Each row was made from one path, in order. Every step used is in the known rows, and no mark comes twice. Write each row's path.
Known rows:
muzo/ponaboz/mazal/navez/tatis: -0.46 0.03 -0.02 1.40 -2.04 -0.24 0.26 -2.71 -1.65 0.82 -0.82 1.10 -0.47
 -0.02 -1.57 1.56 3.08 0.21 2.23 -2.13 -0.70 -0.63 2.77 3.16
romep/dorem/ponaboz: 0.27 -0.48 -0.97 -0.39 -0.05 -0.23 0.84 0.90 0.83 -0.48 -0.02 0.96 -0.59
 -0.81 1.65 -0.40 0.62 -0.90 -0.25 -0.19 0.72 1.26 -2.79 -1.55
muzo/ponaboz: -0.86 -0.28 0.01 0.50 -0.37 0.29 -0.14 -0.12 -0.11 0.57 -0.08 1.54 -0.29
 -1.00 0.31 0.81 0.19 0.09 1.16 -0.15 -0.43 0.24 -1.45 2.10
romep/dorem/mazal/navez/tatis: 1.92 0.29 0.16 0.87 -0.68 -1.87 0.74 0.74 -1.59 0.12 -0.57 0.51 -1.52
 -1.69 -1.09 -1.90 4.08 -0.86 -0.98 -0.54 -0.25 1.49 0.86 -0.34
tatis/dorem: 0.27 -0.42 -0.63 0.99 1.36 1.08 -0.08 0.52 1.67 1.34 -0.01 0.15 -0.19
 0.17 -0.07 -1.17 -1.89 0.04 -1.25 -0.28 -0.10 0.40 -2.27 0.29
ponaboz/tatis/muzo: 0.12 -0.14 -0.06 -0.63 1.21 1.17 -0.31 -0.15 0.58 -1.32 0.58 -1.02 0.68
 -3.82 -0.63 0.74 -2.23 0.39 0.13 -0.26 0.16 -0.10 0.02 -1.26
dorem/mazal/muzo/ponaboz/tatis: 0.32 0.78 1.97 -2.36 -0.67 -2.20 -0.14 2.16 -0.50 -0.71 0.32 -0.79 0.43
 1.33 0.36 -0.78 -2.83 -1.07 -0.12 2.24 -0.36 -0.71 2.23 -1.41
vidut/ponaboz/mazal: -0.46 -0.26 -2.29 0.42 -0.06 2.36 -0.04 -1.64 0.87 0.51 0.08 1.91 0.73
 6.26 -0.81 1.78 0.72 0.61 0.34 -0.15 0.90 -0.38 -1.91 -0.81
tatis/ponaboz: -0.56 -0.55 -0.32 0.52 0.56 0.77 -0.38 0.31 0.93 -0.21 -0.65 -1.10 -0.47
 -1.43 0.31 0.19 0.10 0.61 0.62 0.02 0.99 1.52 -1.04 0.08
dorem/ponaboz/mazal/navez/tatis: -0.36 -0.24 -1.31 0.07 -0.65 -0.16 0.66 -1.89 -0.17 -0.65 -0.29 0.06
 -0.58 0.83 -0.61 0.58 3.70 -0.78 1.07 -2.41 1.06 -0.84 2.71 -0.46
dorem/ponaboz/mazal/navez: -1.03 -0.56 -2.72 -0.26 -0.51 0.91 0.59 -1.53 0.33 -0.74 0.16 0.95 -0.80
 0.70 -0.26 1.14 1.45 -0.24 0.27 0.15 1.48 -0.86 2.02 -0.81
tatis/muzo/ponaboz: -1.31 -0.26 -0.87 -0.01 0.56 1.25 -0.12 -0.38 -0.19 -0.74 0.32 0.83 0.17
 -3.84 -0.26 1.17 0.10 1.09 1.00 -0.37 -0.54 -0.32 -1.39 1.17
dorem/mazal: 0.41 0.24 -1.61 -0.65 1.02 0.18 0.31 1.30 0.82 -0.52 0.27 0.75 -0.86
 0.92 -0.49 -1.04 0.95 -0.50 -1.72 1.58 0.70 0.35 -0.79 -2.43
romep/dorem/ponaboz/mazal: 0.23 -0.22 -2.24 -0.53 -1.19 0.44 1.42 -1.39 0.83 -0.57 -0.26 1.02 -0.27
 2.50 0.75 0.90 0.81 -0.38 -0.15 0.58 0.65 0.39 -1.38 -2.76
ponaboz/tatis: 0.44 -0.15 0.86 0.00 0.38 0.26 -0.29 0.33 0.69 0.05 0.20 -0.30 0.21
 -0.59 -0.13 0.53 -2.18 -0.63 0.25 0.01 0.17 0.31 0.11 0.01
kelu/dorem/mazal/navez/tatis/vidut/ponaboz: 0.80 -0.03 2.24 0.64 0.33 0.00 -0.45 1.54 -0.64 0.34 0.69 1.07 -0.14
 -0.91 0.71 -1.60 1.42 1.84 -1.74 2.06 0.36 1.04 -1.46 0.23
fita/dorem: -0.16 0.01 -0.51 1.48 0.92 0.99 -0.26 0.63 0.51 1.09 -0.64 -0.64 -0.05
 -0.29 0.24 0.22 0.75 0.17 -0.44 -0.15 -0.23 0.53 -1.86 1.97
navez/tatis/muzo/ponaboz/mazal: -0.70 0.32 -0.75 0.13 -0.73 0.91 0.47 -3.00 -0.54 -0.72 -0.36 -0.08 0.56
 -0.38 -1.50 2.00 2.27 1.24 1.90 -2.13 -0.93 -1.01 0.74 0.05
kelu/dorem/mazal: 0.75 0.20 0.10 -0.19 0.64 0.27 1.06 1.96 1.83 0.03 0.43 1.84 -1.12 -0.91
 -0.38 -2.23 -0.56 0.93 -2.50 3.08 0.62 0.87 -1.37 -1.41
dorem/ponaboz: -0.84 -0.51 -1.36 -0.76 1.06 0.42 0.25 0.83 1.42 -0.85 0.37 0.64 -0.32
 -0.36 1.23 -0.04 0.79 -0.84 -0.02 -0.35 1.43 -0.06 -1.58 -1.35
mazal/muzo/ponaboz: -0.77 -0.23 1.01 -0.33 0.19 -0.82 -0.63 0.84 0.26 0.90 -0.49 -0.14 0.01
 -0.96 0.50 -0.48 0.23 -0.88 1.19 -0.40 -0.41 -0.96 0.19 1.25

Which path is each row?
-0.19 0.09 2.55 -1.04 -0.54 -1.45 -0.69 1.10 -0.23 0.37 -0.11 -0.90 0.72
 -0.85 0.60 0.25 -3.02 -1.18 1.43 0.10 -0.60 -0.85 1.73 1.11
mazal/muzo/ponaboz/tatis
-1.49 -0.34 -2.19 0.54 -1.01 1.72 0.16 -2.70 -1.24 -0.63 -0.02 1.16
 -0.19 -2.79 -1.80 2.30 0.90 1.70 1.29 0.31 -0.30 -1.02 2.31 1.87
tatis/muzo/ponaboz/mazal/navez
-0.31 -0.16 3.74 -1.16 -0.14 -1.13 -1.70 0.75 -0.48 0.45 0.05 -2.20 1.32
 -1.98 2.31 0.81 -3.84 -0.22 1.09 1.77 -1.10 -0.74 0.45 0.32
mazal/muzo/ponaboz/tatis/vidut
0.33 -0.37 1.67 -0.13 0.80 0.52 -1.30 0.11 0.38 0.10 0.27 -1.61 0.77
 -1.89 1.50 1.11 -3.13 0.29 -0.01 1.73 -0.23 0.41 -0.97 -0.98
ponaboz/tatis/vidut
-0.25 -0.14 0.35 -1.44 0.30 -0.19 0.20 0.99 1.11 -1.54 0.70 -0.17 0.38
 -0.05 1.41 0.50 -2.50 -1.09 0.27 0.05 1.19 0.05 -0.05 -1.49
dorem/ponaboz/tatis
0.08 -0.14 0.07 0.77 0.25 1.66 -0.97 -2.40 -0.05 0.55 -0.10 -0.35 1.45
 4.84 0.41 1.86 2.02 1.07 0.83 -0.87 0.10 -0.35 -2.36 -1.25
navez/tatis/vidut/ponaboz/mazal
-0.14 0.13 0.11 1.68 -1.96 -0.07 0.51 -2.49 -1.15 1.66 -0.67 0.70 -0.19
 1.36 -1.50 0.33 0.37 0.67 0.94 -1.81 -1.24 -0.33 1.88 3.07
muzo/ponaboz/mazal/navez/tatis/dorem
1.31 0.65 1.23 -1.89 1.01 -1.51 -0.08 2.62 1.22 0.06 0.41 -2.06 0.51
 2.48 0.05 -2.90 -4.98 -1.07 -2.45 2.07 -0.08 -0.57 1.37 -2.98
ponaboz/tatis/dorem/mazal/muzo
-0.03 -0.36 -0.07 0.60 0.59 -0.66 0.33 0.45 0.30 0.16 0.12 -0.46 -0.59
 -1.34 0.46 -1.87 0.95 -0.80 -0.27 -2.70 0.65 0.13 0.31 1.09
mazal/navez/tatis/dorem/ponaboz
0.79 0.50 0.79 -1.13 -0.99 -2.30 0.51 2.07 -0.80 0.24 -0.43 0.36 -0.49
 0.67 0.68 -1.73 0.31 -1.01 -0.69 1.99 -0.92 0.39 -0.52 -1.20
romep/dorem/mazal/muzo/ponaboz
0.73 0.80 0.04 1.19 0.13 -1.12 0.12 1.07 -1.56 0.14 -0.64 -0.95 -0.92
 -0.74 -1.02 -1.24 3.71 -0.21 -1.19 -0.58 -0.15 0.68 1.66 1.90
fita/dorem/mazal/navez/tatis
-0.82 -0.21 0.46 0.95 -0.02 -0.07 -0.29 -1.01 -1.91 -0.39 -0.14 0.13
 -0.34 -6.47 -1.24 0.68 3.09 0.67 1.99 -2.75 -0.76 -0.33 1.43 3.31
mazal/navez/tatis/muzo/ponaboz
0.00 0.14 1.80 0.12 -0.91 -0.24 0.00 0.43 -0.06 0.76 0.35 0.36 0.76 0.61
 0.62 0.27 -5.67 0.31 0.23 0.74 -1.26 0.53 -0.75 2.26
muzo/ponaboz/tatis/dorem
-0.17 -0.17 -0.05 -0.61 1.17 1.89 -0.70 0.35 0.13 -1.47 1.15 0.26 1.62
 0.14 -0.31 1.39 -2.35 0.95 0.42 -0.37 0.73 -0.03 -1.73 -0.74
vidut/ponaboz/tatis/muzo
-0.65 -0.19 1.05 1.29 -1.53 0.11 -0.71 -2.95 -2.06 0.82 -0.56 -0.38 0.11
 -1.01 0.04 2.21 2.29 0.98 1.71 -0.46 -1.14 -0.49 1.67 2.21
muzo/ponaboz/mazal/navez/tatis/vidut
0.40 0.03 0.52 0.35 0.75 -0.16 -1.19 0.79 -1.57 -0.24 0.53 -0.03 0.17
 1.28 0.53 -0.38 3.04 0.51 -0.85 0.70 0.48 0.52 -1.04 -0.49
dorem/mazal/navez/tatis/vidut/ponaboz
-0.41 0.30 -1.06 0.86 -0.85 -0.12 0.63 -1.53 -0.71 -0.13 -0.76 -1.07
 -0.13 1.36 -0.08 1.03 3.51 -0.12 0.67 -1.92 0.48 -0.54 2.26 1.39
fita/dorem/ponaboz/mazal/navez/tatis
0.63 0.95 1.62 -0.94 0.11 -2.55 0.14 1.87 0.00 0.74 -0.27 -1.20 0.24
 2.06 0.05 -3.07 -0.26 -0.94 -0.82 -0.42 -1.19 -0.57 0.48 -0.55
navez/tatis/dorem/mazal/muzo/ponaboz
1.32 0.67 -0.26 0.12 1.11 -0.72 0.53 1.11 0.85 0.38 -0.03 -0.51 -0.31
 2.19 -0.65 -2.74 0.51 -0.48 -2.06 -0.35 -0.27 0.49 -1.14 -1.56
navez/tatis/dorem/mazal
1.29 0.72 0.28 -0.94 0.48 -0.46 0.43 1.69 0.87 -0.30 0.66 -0.44 0.24
 2.66 -0.26 -1.59 -5.03 -0.20 -2.54 2.42 -0.09 0.61 -0.22 -2.12
ponaboz/tatis/dorem/mazal
-0.73 -0.46 -2.60 0.13 -0.23 0.99 0.83 -1.15 0.86 0.06 0.27 0.43 -0.37
 2.00 -0.06 0.01 -1.32 0.17 -0.91 0.39 1.00 -0.66 1.08 -0.57
tatis/dorem/ponaboz/mazal/navez
